What can hang from each mark:
k300: k741 k991
k489: k643 k792
k924: k475 k643
k741: k300
k643: k489 k924
k991: k300 k489
k792: k489 k741
k475: k489 k924

Every row comes from one small tree of marks. The marks that hang from a mark follow it in brackets, in the order of their numbers. Every link used is in the known rows. Which tree was each row made from?
Known rows:
k489{k792}: [ 24.6  38.1  10.9 -25.6   0.2  10.2 -33.5  30.3  -5.7 -13.8  -8.0 -19.6
  27.2 -12.9 -28.2  21.8 -24.1 -16.8  -2.7  40.5  41.0  28.5  26.4]
k991{k489}: [ 10.0  36.3  -0.9 -15.8 -10.6   9.0 -13.8  21.2 -19.0  -3.3 -24.5 -12.5
  29.3 -19.3 -21.3  24.4 -18.9 -37.9   7.3  40.8  37.8  33.3  28.6]
k792{k489{k643{k924}} k741{k300{k991}}}: [ 44.0  40.6  19.2  -1.3  -0.1 -29.5 -22.4  31.0  17.7  -5.1  -7.8 -29.3
   7.3 -18.4 -13.7  47.5 -41.9 -30.1  27.1  20.7  44.3  33.3  58.3]
k924{k475 k643{k489{k792{k741{k300}}}}}: [ 57.0  62.8  -7.5 -40.0   8.5  -3.6 -68.6  25.1  16.3 -17.5  17.6 -41.3
   4.4 -25.1  -5.8  37.9 -40.4  -8.1  -1.7  36.5  48.5  20.3  29.2]
k475{k924}: [ 37.0  32.6   0.4 -17.9  -1.1  12.2 -24.6  35.9   0.2  -7.6 -27.3 -14.8
  38.5  -9.8 -29.4  11.7 -31.4 -23.9   4.1  28.9  25.2  41.7  25.4]
k741{k300{k991{k489}}}: [ -7.3  45.2  13.9 -27.5  -3.0  -6.5 -19.0  19.7  -6.6 -30.0 -44.3 -14.5
  12.4  -7.4 -10.6  36.8 -26.9 -30.0  12.5  34.7  61.8  45.1  37.3]
k792{k741{k300{k991}}}: [ 21.2  48.0  13.1 -18.3   8.7 -30.3 -36.9  35.6  17.0 -27.4 -29.4 -17.9
  20.0 -17.6 -14.6  29.9 -29.7 -26.8  10.8  35.3  45.7  42.0  31.3]
k489{k643{k924{k475}} k792{k741{k300{k991}}}}: [ 48.9  57.5  25.1 -27.4   8.4  -9.0 -46.7  26.1  42.8 -22.4   2.3 -23.5
  -3.5 -24.6 -13.4  53.6 -54.1 -29.6  16.8  26.2  44.7  26.2  41.7]
k489{k643{k924} k792{k741{k300}}}: [ 54.7  47.4  26.4 -20.2   5.1  -7.1 -40.1  41.9  26.0 -22.3   6.4 -30.1
  -1.9 -28.8 -18.7  37.4 -43.2 -11.7  22.6  19.5  34.7  25.6  42.8]
k489{k792{k741{k300{k991}}}}: [ 21.4  49.8  29.1 -29.7   9.0 -17.7 -48.0  43.7  16.3 -33.2 -12.1 -16.8
  17.1 -14.2 -14.2  39.8 -25.3 -17.5  11.4  30.2  53.5  32.4  31.6]
k475{k489{k792{k741{k300{k991}}}} k924{k643}}: [  4.9  40.6   9.9 -45.5   8.3 -14.0 -61.9  32.6  17.9 -23.4 -15.7  -7.4
  12.2  -8.0  -4.1  44.7 -28.7   6.6  21.0  13.9  43.0  34.1  44.6]
k475{k489{k643 k792} k924}: [ 26.4  29.0  16.4 -27.4  -0.1  14.8 -39.5  31.3  -2.0 -10.4 -20.5  -5.8
  20.1 -19.4 -18.0  40.4 -39.5 -16.1  19.2  11.9  25.3  32.0  35.4]
k991{k300{k741}}: [ 18.4  51.4  -7.4 -25.0  21.2  -0.9 -27.4  30.0 -15.0 -26.0 -50.7 -27.4
  16.4 -15.1 -21.0  28.3 -43.1 -32.0  -5.3  49.3  34.3  48.2  20.8]
k792{k489{k643{k924{k475}}} k741{k300{k991}}}: [ 49.9  48.7   7.5  -5.1   1.9 -28.5 -25.2  23.1  28.4   0.1  -4.0 -31.2
   5.1 -22.9 -11.0  52.4 -48.8 -42.6  21.0  30.5  43.5  29.0  50.3]
k924{k475{k489{k792}} k643}: [ 10.1  46.6 -30.1 -42.6   6.0  -0.7 -48.7  -2.4   9.5  -0.6  -7.5 -18.1
  14.2 -22.9 -20.3  33.2 -35.4 -10.9  -9.7  52.5  41.6  21.0  29.7]
k643{k489{k792{k741{k300{k991}}}} k924{k475}}: [ 41.1  66.4  -5.2 -44.9   5.1  -8.0 -57.5  43.8  33.8 -20.5   9.3 -25.9
  -3.7 -20.4  -0.6  43.0 -45.4 -25.1   8.1  25.8  40.9  32.0  40.2]
k991{k300 k489}: [ 15.9  50.0   1.9 -27.1   4.4   8.2 -15.0  24.4 -20.4  -9.0 -40.3 -12.8
  15.5 -16.1 -21.0  20.4 -21.6 -36.1   8.1  36.7  39.5  38.8  19.2]
k300{k741 k991{k489{k643{k924{k475}} k792}}}: [  3.0  46.0  17.1 -26.2  -2.2  17.1 -30.6  10.3   3.9 -22.0 -15.3 -18.9
   7.7 -16.6  -2.8  86.5 -55.6 -54.0  10.1  39.5  49.2  31.7  53.1]
k643{k489{k792{k741{k300}}} k924{k475}}: [ 55.9  66.0 -14.1 -42.1   2.5  -5.7 -54.2  50.6  28.1 -15.2  14.5 -33.8
  -3.4 -29.0  -4.4  30.6 -41.5 -21.8   6.8  30.6  29.2  23.7  31.5]
k300{k741 k991{k489{k643 k792}}}: [ -1.9  36.6  40.1 -19.6  -2.3  16.3 -32.0  14.7 -17.3 -31.6 -23.3 -16.5
  17.6 -11.3  -4.2  85.4 -43.5 -45.4  14.7  33.1  55.4  36.1  51.2]
k991{k300{k741} k489}: [  2.8  51.9  -0.2 -27.4   8.7   6.2 -19.9  27.6 -27.3 -19.8 -49.7 -21.2
  14.1 -16.7  -9.6  42.2 -31.9 -43.5   5.0  44.0  38.2  41.1  24.0]

Which tree is each row?
[ 50.0  42.9 -13.9 -11.7   2.5   8.6 -17.6   4.1  22.5  -1.6 -10.1 -25.5
  12.3 -28.6 -31.3  24.4 -58.9 -37.8   2.3  41.4  26.2  35.5  35.5] => k489{k643{k924{k475}}}
[ 50.9  53.4  13.3 -32.7   3.4  -5.6 -57.6  57.9  -0.9 -27.8   4.7 -30.1
  12.7 -23.3  -4.6  29.1 -27.5 -10.3   9.8  22.0  38.4  31.0  28.3] => k643{k489{k792{k741{k300}}}}
[ 24.1  46.3  20.0 -16.3  -1.0 -18.6 -27.4  28.5  19.9 -20.9 -20.0 -16.3
   3.2 -23.5  -8.2  45.6 -37.3 -32.3  30.0  20.1  44.9  38.0  48.5] => k792{k741{k300{k991{k489{k643{k924}}}}}}
[ 46.4  55.7   0.4 -37.9   1.1  -5.9 -52.5  62.4  15.4 -22.1  13.1 -29.8
  -0.9 -23.9  -5.5  26.2 -33.4  -4.7  15.3  19.5  31.4  30.8  41.9] => k643{k489{k792{k741{k300}}} k924}
[-19.8  37.7   8.6 -19.8  -2.8   2.6 -23.3  15.7 -19.4 -24.2 -41.7 -13.4
  27.8 -10.5  -6.0  64.2 -36.1 -47.7   5.7  47.3  48.5  45.7  44.3] => k300{k741 k991{k489}}
[ 48.7  51.9  43.6 -21.6   7.9   8.6 -37.6  36.5  -6.6 -11.5  -8.9 -15.9
   7.5 -24.5 -15.3  50.7 -27.2 -35.5  25.4  17.5  39.1  24.9  24.0] => k991{k300 k489{k643 k792{k741}}}
[ 44.4  57.3  18.4 -27.1  -6.4   4.5 -33.0  28.6  21.0 -11.3   5.7 -25.5
  -0.8 -33.4  -8.6  54.4 -37.7 -38.2  25.4  26.4  37.3  13.7  35.3] => k991{k489{k643{k924{k475}} k792{k741{k300}}}}
[ -7.1  46.1  28.6 -34.9  -2.9   1.0 -26.4  25.0  -5.5 -36.4 -30.1 -14.1
  10.0  -6.2  -8.6  43.3 -23.9 -24.1  12.7  31.3  66.4  36.4  39.7] => k741{k300{k991{k489{k792}}}}
[ 24.9  43.2  21.8 -22.4 -10.8   2.2 -36.3  39.1  -5.4  -4.5   2.7 -11.7
  28.9 -24.3 -14.7  40.2 -10.5 -32.3  15.8  34.2  34.7  16.8  25.4] => k991{k489{k792{k741}}}
[ 12.8  30.8 -23.1 -19.0  -0.4  -6.0 -17.9  11.5   5.4  -0.8 -29.4 -11.5
   6.4 -30.4 -24.8  21.8 -46.2 -21.0  14.3  32.6  19.9  39.7  45.1] => k475{k489{k643{k924}}}
[ 36.5  49.5  -5.4 -25.5   5.0  -9.5 -44.5  15.6  21.1  -0.1  -8.1 -14.2
  15.7 -39.1 -16.4  47.6 -40.9 -40.9   7.4  39.9  22.3  18.5  20.2] => k924{k475{k489{k643 k792{k741}}}}
[ 26.1  47.0  31.7 -12.0   0.9 -19.1 -30.3  25.8   9.3 -24.5 -26.4 -16.2
  12.9 -23.5  -7.3  49.2 -33.5 -37.2  26.5  22.6  50.4  38.0  37.8] => k792{k741{k300{k991{k489{k643}}}}}
[ 21.5  44.7   3.4 -31.5   3.8 -18.1 -40.6  35.0  19.7 -17.2 -10.9 -15.9
  -7.4 -35.5 -11.7  38.3 -38.1  -9.2  25.4  20.1  26.6  25.9  42.5] => k475{k489{k643{k924} k792{k741{k300}}}}
[ 18.5  57.4 -22.6 -43.9  11.0 -20.8 -56.8  11.8  22.7 -11.2  -8.8 -23.5
   3.8 -29.5 -10.4  36.7 -32.0  -7.6   1.6  47.4  44.5  16.0  24.9] => k924{k475{k489{k792{k741{k300}}}} k643}
[ 24.0  44.3  -9.3 -28.5   2.6   4.5 -35.5   6.1  11.0  -4.3 -16.4 -15.3
  13.1 -31.5 -19.5  41.9 -44.8 -36.1   1.3  43.8  33.8  23.2  21.8] => k924{k475{k489{k643 k792}}}
[ 63.7  50.4  11.0 -18.2   3.6   0.8 -43.1  27.1  34.5  -0.7  19.3 -25.0
   9.9 -32.9 -23.8  42.4 -48.4 -33.7  10.5  31.7  24.8  17.4  32.4] => k489{k643{k924{k475}} k792{k741}}
[  8.1  43.3  11.3 -32.6   5.9 -21.8 -44.4  29.8  26.4 -21.7 -17.1  -8.9
  -7.6 -26.2  -7.9  49.2 -41.4 -13.1  28.0  17.2  37.6  32.8  52.1] => k475{k489{k643{k924} k792{k741{k300{k991}}}}}
[ 46.6  54.7 -20.9 -40.0  -2.1  15.6 -45.0  36.0  13.9  -6.2  13.3 -26.5
   6.3 -20.9 -15.0  24.3 -44.7 -22.3  -4.5  37.1  28.2  29.0  34.5] => k643{k489{k792} k924{k475}}
[ 13.0  53.0  20.9 -34.5  -2.1   6.9 -25.2  11.5  17.4 -26.8 -19.7 -20.2
  -6.3 -14.4  -8.3  55.4 -45.9 -35.5  17.1  27.8  61.4  32.1  46.7] => k741{k300{k991{k489{k643{k924{k475}} k792}}}}
